Each row comes from the steps of one walk. Every step used is in the known rows, and no mark comes twice. Write the walk behind each row, first mark first.
Known rows:
nake > lutam: [ 10.1  42.3 -39.8 -44.6  19.3 -28.4  -0.4   7.0 -26.9 -26.1  -0.4 -13.6
  -0.1  -9.6  46.5  18.1 -24.5  23.3 -29.5 -39.4  83.4  15.7]
zodo > lutam > bezer > pimu > matepuz > tifa > guzulib: [-21.1  30.7 -10.2 -31.1   3.8 -17.5   4.0   8.2 -30.9   5.7   3.0 -22.5
  10.2  -1.2  20.4  32.1  13.5  17.2  12.2 -19.5  24.3 -16.9]
zodo > lutam > bezer > tifa: [-15.1  36.2 -29.9 -34.0  -4.7 -39.1  12.8 -12.8 -50.6 -24.7 -13.9 -25.6
   2.4 -12.7  20.6 -16.1  20.6  26.1 -17.2 -13.1  24.5   9.5]
bezer > tifa > matepuz > lutam: [ 10.2  31.4   1.1 -41.3   4.1 -33.1   2.6  -8.0 -44.9 -11.4  -9.4 -11.7
  33.1 -24.2  13.8   3.0  12.3  25.1  10.5  -0.2  16.3  45.1]
guzulib > pimu > matepuz: [  8.3   9.9  -2.6 -42.4  -1.4 -21.8 -13.0  -9.9 -23.5 -21.9 -20.9  12.9
 -19.3   9.5  32.3  -8.0  12.0  15.7 -25.0 -19.6  38.4   7.6]
guzulib > pimu > matepuz > lutam > bezer > tifa > zodo: [ -3.7  31.6  -8.5 -26.5 -11.3 -13.7   1.0  -9.8 -22.2   0.2 -23.1   7.0
  19.0  -2.9  31.3 -20.5  24.8  10.7   2.6   5.3  23.3  17.2]
guzulib > pimu > zodo > lutam > bezer > tifa > matepuz: [  8.9  33.7   4.2 -34.2  -2.4 -34.9  -1.3 -17.4 -52.3  -1.9  -9.8 -16.8
   7.5  -8.5   5.5 -18.5  30.5  17.3 -16.9  36.2  36.4  13.4]
matepuz > tifa > zodo > lutam > bezer > pimu > guzulib: [-47.5  41.9  -9.9 -24.2   9.6  -3.3  13.2  -2.0 -30.0  -2.8 -13.9 -30.1
  10.9  -5.1  11.7  -9.0  18.5  48.3 -19.9 -34.9  37.5 -18.7]
nake > lutam > guzulib > pimu: [  3.9  32.7 -24.6 -28.8   6.7 -10.1  -1.8   5.5 -12.6 -10.8 -46.9  -9.5
  -2.0   2.4 -28.4 -18.6  34.7  37.8 -26.5 -19.4  43.0  -6.7]
bezer > pimu > zodo > lutam > guzulib: [-28.6  51.0  -9.8 -33.6  15.7 -12.3   2.7   6.9 -39.0   2.0 -30.8 -10.1
  40.7  -3.6 -11.7   3.1  43.0  22.8 -23.7 -21.2  23.0  -5.7]
bezer > pimu > guzulib: [-41.8  37.1 -13.6 -28.3   9.7  -1.3   9.7  -4.8 -27.2 -16.6 -33.5 -34.8
  -2.5 -13.9  11.4   3.0  -2.9  48.9 -30.7 -40.0  38.4 -18.3]
tifa > matepuz > lutam > guzulib > pimu > bezer: [ 13.5  16.5   3.2  -1.1 -13.9 -13.2   3.0 -16.5 -28.6   4.2 -27.4 -49.1
   1.7  -1.5 -48.1  -5.1  40.6  18.7 -18.9  -0.2  14.3   7.1]
matepuz > tifa > guzulib > pimu > zodo > lutam > bezer: [-23.1  38.7 -31.3 -22.9  10.6 -27.6  -1.0  16.2 -46.2  -5.8  13.5 -30.4
  -0.8  13.9  16.1 -28.9  48.7  26.4 -26.2 -13.4  33.1  -9.9]
guzulib > pimu > bezer > tifa: [ 11.5  15.4 -17.5  -6.1 -22.5 -24.3  12.8 -34.2 -35.4 -19.6 -39.9 -46.5
 -15.7  -7.2 -14.1  -5.0   7.1  15.9  -4.6   5.6  15.5   4.7]
tifa > matepuz: [  9.9  33.2  -1.2 -36.7   6.5 -32.4 -10.5   5.3 -28.6   1.4  -2.7  -5.8
  -7.9  -6.0  24.1   9.0   3.4  25.6 -22.1  11.4  49.8   7.7]
nake > lutam > matepuz > tifa: [ 19.9  38.6 -11.5 -38.8  -0.6 -47.2  -5.8  17.0 -15.9  -5.0   1.2  -6.1
 -25.2  16.3  32.0  14.0  33.3  33.3  17.2 -24.8  48.9  -2.7]
guzulib > pimu > matepuz > lutam: [  7.2  16.9  -3.5 -43.6   5.8 -22.8  -5.1  -4.1 -34.6 -22.9 -11.4   5.0
  19.4  -7.1  25.9  -7.8  19.3  22.3  -2.9 -31.7  14.5  40.7]
guzulib > pimu > zodo > lutam: [-10.1  35.1 -26.3 -15.5  24.3 -19.3  -3.4   2.6 -47.8 -11.0   6.3  -5.4
  17.1   6.4  21.1 -18.2  19.4  32.6 -23.4 -12.0  30.9   9.6]
tifa > guzulib > pimu > zodo: [ -4.0  33.4 -28.5 -17.5   3.6  -4.4 -13.7   6.8 -30.0  -8.6 -26.1 -26.9
 -12.3  16.4  11.8 -17.7  20.5  10.3 -19.4  13.6  31.6 -16.2]
pimu > bezer > tifa: [  5.8  21.9 -18.8 -14.8 -21.3 -29.1  12.3 -31.5 -40.8 -20.5 -30.0 -47.9
 -11.1 -10.8   3.5   9.3  -4.5   8.4  -5.1  -2.0  21.3   8.9]
tifa > matepuz > lutam > bezer: [ -9.1  36.1 -17.4 -40.3   2.8 -40.0  -3.4  18.0 -40.4 -11.8   7.5 -29.2
   4.5  -7.7  19.2 -25.6  42.7  26.4 -31.8 -16.2  31.7  18.4]
matepuz > tifa > zodo > lutam > bezer > pimu: [-24.9  35.1 -19.3  -5.2   8.3 -31.5  17.5  21.1 -19.6   5.0  -6.8 -32.7
   9.7 -12.7  -1.8 -21.0  23.4  37.7 -31.9 -12.9  33.7 -22.1]
guzulib > pimu > matepuz > lutam > bezer: [ -9.5  25.0 -18.2 -44.5  -1.2 -34.3  -3.9   9.4 -37.9 -22.7  -2.1 -20.8
  -0.6   0.8  25.1 -33.2  47.1  21.1 -33.0 -31.7  26.3  19.2]
tifa > guzulib > pimu: [ -6.7  22.1 -30.3  -8.5   3.9  -3.7  -2.7   9.5 -12.9  -6.0 -31.2 -24.7
 -16.9  -3.2 -13.1  -7.1  18.5  41.7 -15.5  -8.5  19.6 -19.3]
zodo > lutam > matepuz > tifa: [  5.7  35.2  -7.3 -27.5   2.5 -46.1  -3.3  17.7 -23.1   0.7   8.6   0.9
 -16.4  17.1  25.7   8.7  46.8  43.9  20.3 -25.1  24.1  -2.9]
matepuz > tifa: [  2.9  27.3 -30.4 -28.1  -0.7 -37.7  -3.8  17.7 -10.7  -8.1  -4.8  -7.1
 -32.6  29.5  23.3   0.9  -0.5  31.9  19.8 -20.0  43.5 -11.4]

Which walk is each row?
[ -7.0  34.4 -27.5 -20.4  -4.1  -9.7  -8.7  -0.8 -36.7 -11.5 -30.9 -37.0
 -12.0  13.5   8.0 -26.7  31.7   6.1 -19.1  20.0  28.3 -14.3] : lutam > bezer > tifa > guzulib > pimu > zodo
[-22.9  47.0  -3.8 -25.3   2.1  -6.8   7.6  -8.4 -34.1  11.3 -28.3  -3.9
  46.5  -6.5 -12.9  14.4  40.7  20.4  -5.0 -20.9  14.9   7.0] : pimu > bezer > tifa > zodo > lutam > guzulib
[ 15.1  47.5  -6.9 -44.2   4.5 -40.4  -8.3  13.2 -27.5 -14.4  -5.4 -12.6
  -9.3 -17.3  44.9  19.7  45.3  34.6 -29.3 -34.7  51.0  10.0] : nake > lutam > matepuz
[ -4.0  36.2 -21.7 -25.7   0.3  -9.1 -14.7   5.1 -25.8  -8.9 -41.8 -17.1
  -8.7  24.7  -2.9 -29.7  39.3  11.3 -25.5   9.4  34.2 -12.5] : lutam > guzulib > pimu > zodo
[-11.9  36.5 -15.8  -7.6  10.5 -16.0  10.7 -12.8 -41.4   4.7   9.4  -0.8
  38.7 -12.2  28.4   9.9   4.7  27.0  -0.9 -14.7  22.1  21.8] : pimu > bezer > tifa > zodo > lutam
[  9.5  16.1  -2.1 -43.2  -8.0 -29.2  -7.7   0.1 -12.4  -5.9 -20.5  13.8
 -22.5  36.1  10.9  -2.3  23.7  19.1  21.0 -16.0  36.9  -6.5] : lutam > guzulib > pimu > matepuz > tifa
[  2.0  23.4 -18.6  -9.6  -2.3 -12.8  -4.2  13.0  -9.5   2.8 -26.6 -21.4
 -24.6   6.6 -16.1  -4.1  41.3  44.4   6.9  -5.5  13.4 -23.5] : lutam > matepuz > tifa > guzulib > pimu
[ -1.8  20.1   9.7 -43.7   1.3  -9.1  -9.5 -12.2 -24.8  -3.6 -25.9  27.4
  16.2   8.6  18.8  -2.4  33.8  13.8 -16.9 -18.7  27.8  11.0] : tifa > zodo > lutam > guzulib > pimu > matepuz
[-12.7  43.5 -11.1 -26.9   2.9 -18.0  -5.0  15.3 -31.5   9.7   2.5 -21.6
   3.8   3.9  23.9  35.7  36.6  24.2  23.0 -12.4  15.6 -15.4] : pimu > zodo > lutam > matepuz > tifa > guzulib
[  3.9  18.2  -0.2 -43.6   1.5 -17.7   0.1 -14.9 -40.6 -19.9 -19.6  -3.0
  30.6 -15.4  19.5   3.3  19.4  16.3   9.8 -23.1   3.8  39.4] : bezer > tifa > guzulib > pimu > matepuz > lutam
[-10.6  31.9 -16.5 -13.3   9.4  -4.0  -0.2   6.6 -14.6   4.4 -37.1   5.2
  14.3   3.7 -31.0 -24.0  49.0  44.7 -16.8 -13.9  16.9  -5.6] : tifa > zodo > lutam > guzulib > pimu
[-10.5  34.7 -10.5 -22.8  19.7 -20.3   0.1   4.8 -29.6   8.9  24.5  27.6
  30.7   8.9  49.5  10.9   6.6  29.5  12.0 -24.1  34.5  17.2] : pimu > matepuz > tifa > zodo > lutam
[ -6.9  30.3 -10.0 -16.5  19.1 -17.4   0.5   3.5 -27.2   9.4  18.0  28.3
  27.8  10.7  34.7  -0.2  13.9  33.5  11.3 -20.7  30.9  14.4] : guzulib > pimu > matepuz > tifa > zodo > lutam
[ -5.5  34.2 -24.6 -22.2  -2.7  -9.2  -7.3  -1.5 -41.2 -11.9 -27.3 -36.5
   1.0   8.6   7.2 -27.9  35.6   6.7 -11.9  16.6  20.8  -3.0] : matepuz > lutam > bezer > tifa > guzulib > pimu > zodo
[-15.6  41.6 -28.0 -24.9  25.8 -23.9  -3.3   4.9 -52.4 -12.9  15.2  -5.5
  21.3   3.6  42.2  -2.9   9.4  25.6 -23.0 -20.3  36.6  13.5] : pimu > zodo > lutam
[  3.1  30.1 -29.1 -18.5   3.1 -14.1 -15.7   6.7 -27.2 -15.9 -26.6 -19.1
 -22.3  22.9  16.5 -34.3  19.4  14.6 -27.7  11.8  39.5  -9.9] : guzulib > pimu > zodo
[-26.8  42.7 -34.7 -30.7  12.6 -35.2  -3.3  17.0 -49.9 -15.8  16.6 -27.1
   0.0   7.5  35.2 -30.0  39.3  24.4 -46.7 -22.5  41.1   0.3] : pimu > zodo > lutam > bezer
[-23.7  44.9   5.4 -34.9   9.4 -10.1   5.1   5.3 -24.0  16.4 -23.7  15.7
  47.7   1.1  -4.8  13.7  41.9  23.4  -0.3 -25.0  22.1  -1.0] : bezer > pimu > matepuz > tifa > zodo > lutam > guzulib
[ -3.6  42.9  -0.6 -28.5   9.4 -40.0  -5.6  13.8 -38.2  -5.9   6.0  -2.8
   2.9 -17.1  35.4  11.8  63.7  48.8 -25.2 -34.7  14.1   9.9] : zodo > lutam > matepuz
[  2.3  18.7  -2.1 -42.4   5.9 -16.1  -4.1  -4.0 -35.8 -17.3 -12.2  -1.8
  26.0 -11.7  22.4   3.1  20.0  20.1   1.6 -30.9   9.8  36.4] : tifa > guzulib > pimu > matepuz > lutam
[  5.6  37.9  10.8  -8.7  -3.0 -28.1   0.4  -4.8 -35.2   8.3  -5.0  -6.5
  13.2 -17.9  17.2   4.4  72.3  40.1 -10.4 -12.2   3.1  11.8] : guzulib > pimu > bezer > tifa > zodo > lutam > matepuz
[  1.0  18.7  -4.0 -40.1  -7.1 -40.7   0.5   7.1 -16.8  -6.4  -6.7  -6.3
 -22.1  22.4  26.7  -0.7  10.2  14.6   6.3 -16.0  44.6 -13.1] : lutam > bezer > pimu > matepuz > tifa
[ -9.9  37.9 -22.1 -18.3   4.4 -20.3  -3.5  10.9 -28.1 -10.6 -27.6 -34.7
  -5.5   3.5  20.8 -15.1   2.7   7.4 -35.6   7.9  42.6 -18.4] : bezer > pimu > zodo
[-22.5  45.7   0.1 -42.1   9.7 -10.3  -1.6   4.0 -26.2  13.0 -17.6  23.6
  42.6   9.0   7.6  15.6  42.3  21.2   3.9 -29.2  24.1   5.5] : pimu > matepuz > tifa > zodo > lutam > guzulib
[  1.1  42.6  10.0 -14.5  -3.5 -31.7   0.1  -3.2 -38.1   7.0   1.6  -6.9
  17.2 -19.1  29.0  14.6  64.5  34.9  -9.7 -16.4   6.7  15.2] : pimu > bezer > tifa > zodo > lutam > matepuz
[  1.4  29.6  -0.5 -27.9  -6.5  -9.0  -9.8   7.4   2.2  17.8 -19.3  29.6
   4.5  29.6  27.8  -0.6  21.7  11.8  23.3  -1.4  37.2  -3.7] : lutam > guzulib > pimu > matepuz > tifa > zodo
[  4.9  15.8 -12.3   2.7 -15.2 -11.5   2.4 -12.6 -21.5  -1.5 -34.4 -51.8
 -16.1   6.0 -42.2  -6.0  34.8  19.4 -27.8 -10.8  18.4  -8.3] : lutam > guzulib > pimu > bezer
[ -2.3  47.0   1.0 -29.3   9.7 -37.5 -10.6  11.9 -44.4  -5.5   5.0  -5.7
   5.9  -8.1  41.3   4.7  67.5  36.1 -25.2 -21.1  16.7   8.2] : pimu > zodo > lutam > matepuz
[ -5.3  38.8 -20.6 -19.9  -8.0 -12.2   0.4  -3.4 -12.4   2.9 -26.2   8.0
   9.6  -3.7  39.1   1.3  -3.4  16.0   5.5   4.9  31.9   6.4] : bezer > tifa > zodo
[-13.3  30.9 -20.7 -16.4 -12.7  -7.4   9.7 -17.4 -39.4  -5.6 -25.4 -54.3
   5.5 -21.3   5.7  41.2  -1.8   8.5   5.3  -5.9  11.5  -7.0] : pimu > bezer > tifa > guzulib
